Known rows, with every way that one mark hangs from another
k447(k46(k6(k575(k947)))): [ 12 -19  21 -31  14 -24 -13   8  13  -1  -2   1 -29  25   5  -6 -19 -13]
k836(k947(k575)): [ -8   3   5  -3  12 -43   1 -12  10  47  -4  13 -11  -1   5   8   4   7]
k46(k6(k575)): [ -8  -7  -1   3   8 -40  -5   3   5  22 -12   0 -28   7   5 -17 -16  -5]
k447(k46(k6(k575))): [  6 -10  13 -11  19 -32  -9   6   9  19  -4   4 -25  14  13 -28 -13 -16]
k6(k46 k575(k947(k995))): [-20 -20  -4  -9   6 -18   2 -10   1  20   1  -4   1  -1   4  13 -11   8]
k46(k6(k575(k947(k836 k995)))): [-16 -16   8  -5  -9   7   0   3  10   4 -10 -17  -8  -1  -9  14  -1   3]
k447(k46): [ 14   6  21 -10   7 -46   1   0   9  24   3  11 -27  10  15 -27  -2  -1]
k995(k947(k46 k575(k6))): [ -3   9  -7  -8   9  20   1   1 -12  23  -6  19  14  -2  -1  19   4  -7]
k447(k46(k6(k575(k947(k606))))): [ 22 -12  21 -21   8 -13 -20  12   5 -33   3   0 -20  24   4 -16 -14  -7]
k46(k6(k575(k947))): [ -3 -17   6 -18   4 -31 -10   6   9   6  -9  -2 -33  18  -4   6 -19  -4]
k836(k947(k606 k995)): [-13   5  -5   5  -3 -34   0 -11   5  12   8  -9  -1  -4  15  -5  14  20]
k995(k947(k575(k6) k606 k836)): [  0  14  20   5 -13  34  -7   8  -8  -7  -8  10  24   3  -3   7  20   8]
k46(k6(k575(k947(k606 k836 k995)))): [ -2  -9   7   6 -17  19  -8   6   4 -27  -4 -18  -1   0  -9   5   4  10]
k6(k46 k575(k947(k606 k836))): [  3  -6  10  10 -14   1   1  -3  -5 -10   3  -1   7   8  -8  -1  -7   2]
k947(k46(k6) k575 k606 k995): [ 19  16 -11  19  10  28  -2   7  -1 -30   3   6   9 -18  -3 -14  10   5]
k6(k46 k575(k947(k606 k995))): [ -8 -14  -4   3  -2  -5  -4  -7  -6 -14   7  -5  10   0   4   3  -5  13]
k995(k947): [ -4   6  -2  -2 -18 -29   3   3  13  41  -5   0 -17   6   8   1  -7   0]
k575(k6(k46) k947(k995)): [-15 -10  14 -35  17  -9   4  -5  -1 -13   3   5   3  18  16   3   2  10]
k46(k6): [  7   7  10  -6   6 -39   1   8  17   8  -6   3 -38  14  10 -27  -9  -1]

Rows
[ -3 -12  15  -9  -7  -9  -3   6  10  10 -12  -7 -22  12 -12   8 -12  -6]
k46(k6(k575(k947(k836))))
[ 10  -1 -14  11 -12 -12  -6  -3 -20  -3   7   1  -7   0 -14  11 -12   1]
k6(k575(k947(k46 k606)))
[ 13  12 -16  -1   9 -19   1   0   9 -10   9   2  -7  11   8 -15  -4 -11]
k836(k947(k46(k6) k606))
[  4   5 -20  24 -23  37   1  10  -1   0  -4 -10  17  -5 -11   0  -7 -25]
k995(k947(k46(k6(k575)) k606 k836))
[ -2   5 -17  33 -10  32   5   2  -8 -14   0 -14  17 -21  -8 -10   6  -7]
k947(k46(k6(k575)) k606 k836 k995)
[ -3 -18  22 -19   3  15  -3   6  13  -6  -3 -12  -4   4  -1   3   0  -7]
k447(k46(k6(k575(k947(k836 k995)))))
[  0  16  -5  29  -6  25  15  -7  -5  24  -2   5  16 -35 -13   6  18   5]
k947(k46 k575 k836 k995)
[  2  10   4  -4 -13  35   3  -2 -20 -39   7  -5  18  -1  -6  10  20  11]
k575(k6 k947(k46 k606 k836 k995))
[  1  13  -8  13  -4  19  16   3   9   2  -2 -10  -1 -15  -1 -12   8  -8]
k947(k46(k6) k836 k995)
[ -3  -5  22 -37  16 -25   1  -2  -1  -9   1  16 -11  30  12  -2  -9   2]
k575(k6(k46) k947)
[-12   8 -11   1  21  16  -2 -14 -17  -8   7  10  33 -11   8  13  25   9]
k836(k947(k46 k575(k6) k606 k995))
[ 24  20  -5  20 -16  58   1  15   9 -18  -2   4  19 -10 -14   0   6 -16]
k995(k947(k46(k6) k575 k606 k836))
[ 19   5 -10  -6  -3  15  -2   8   4 -48   9  -7  -8   2  -3  -1   0   4]
k575(k947(k46(k6) k606 k995))
[-15  -6 -32  10  10  -2  -2  -8  -3  -1   4 -11  16  -9   7   0   0  -8]
k836(k947(k46(k6(k575)) k606 k995))
[-14 -13 -20   2  -5  -7   3 -11 -14  22   2  -7  -3 -14 -10  27  -6   4]
k6(k575(k947(k46 k995)))
[ -9  -9   4  12 -16  17   2  -6  -3 -12   5 -11  21  -7  -5   6   2  10]
k6(k46 k575(k947(k606 k836 k995)))
[  7  22 -10  35 -22  18  12  -4  -9  -6   8  -8  13 -24  -6 -12  18   8]
k947(k46 k606 k836 k995)
[ 21   3  -4 -19   4 -12   3   8  11 -13   1   4 -31  14  -6   0 -16 -11]
k575(k947(k46(k6)))
[-20 -16   4   2  -7   4   9 -10   3  20  -2  -9  11  -7  -4  16  -3   3]
k6(k46 k575(k947(k836 k995)))
[ 22  15 -19   5 -12  16  -2  14   8 -18   4  -1  -2   7   3 -12  -8 -17]
k995(k947(k46(k6) k606))
[-10  13   4  11   9  35  10  -7 -18  11  -5  11  25 -24  -6  10  25   6]
k947(k46 k575(k6) k836 k995)
[ -4  -6 -22  12 -12   5  -4  -8 -21  -7   7  -8   7 -14 -11  19  -1  10]
k6(k575(k947(k46 k606 k995)))
[  7  12 -15  10  -7  11   5   1   1  39  -3  12   6 -15  -8  17  -2  -7]
k995(k947(k46 k575))
[-17   0   7 -10  32   5  -2 -13  -4 -11   7  13  37   2  22  -2  20  12]
k836(k947(k575(k6(k46)) k606 k995))
[ -5   4  18 -12  30 -14   2  -4  -6  11  -5  29   4   9  13 -11   4   3]
k947(k575(k6(k46)))
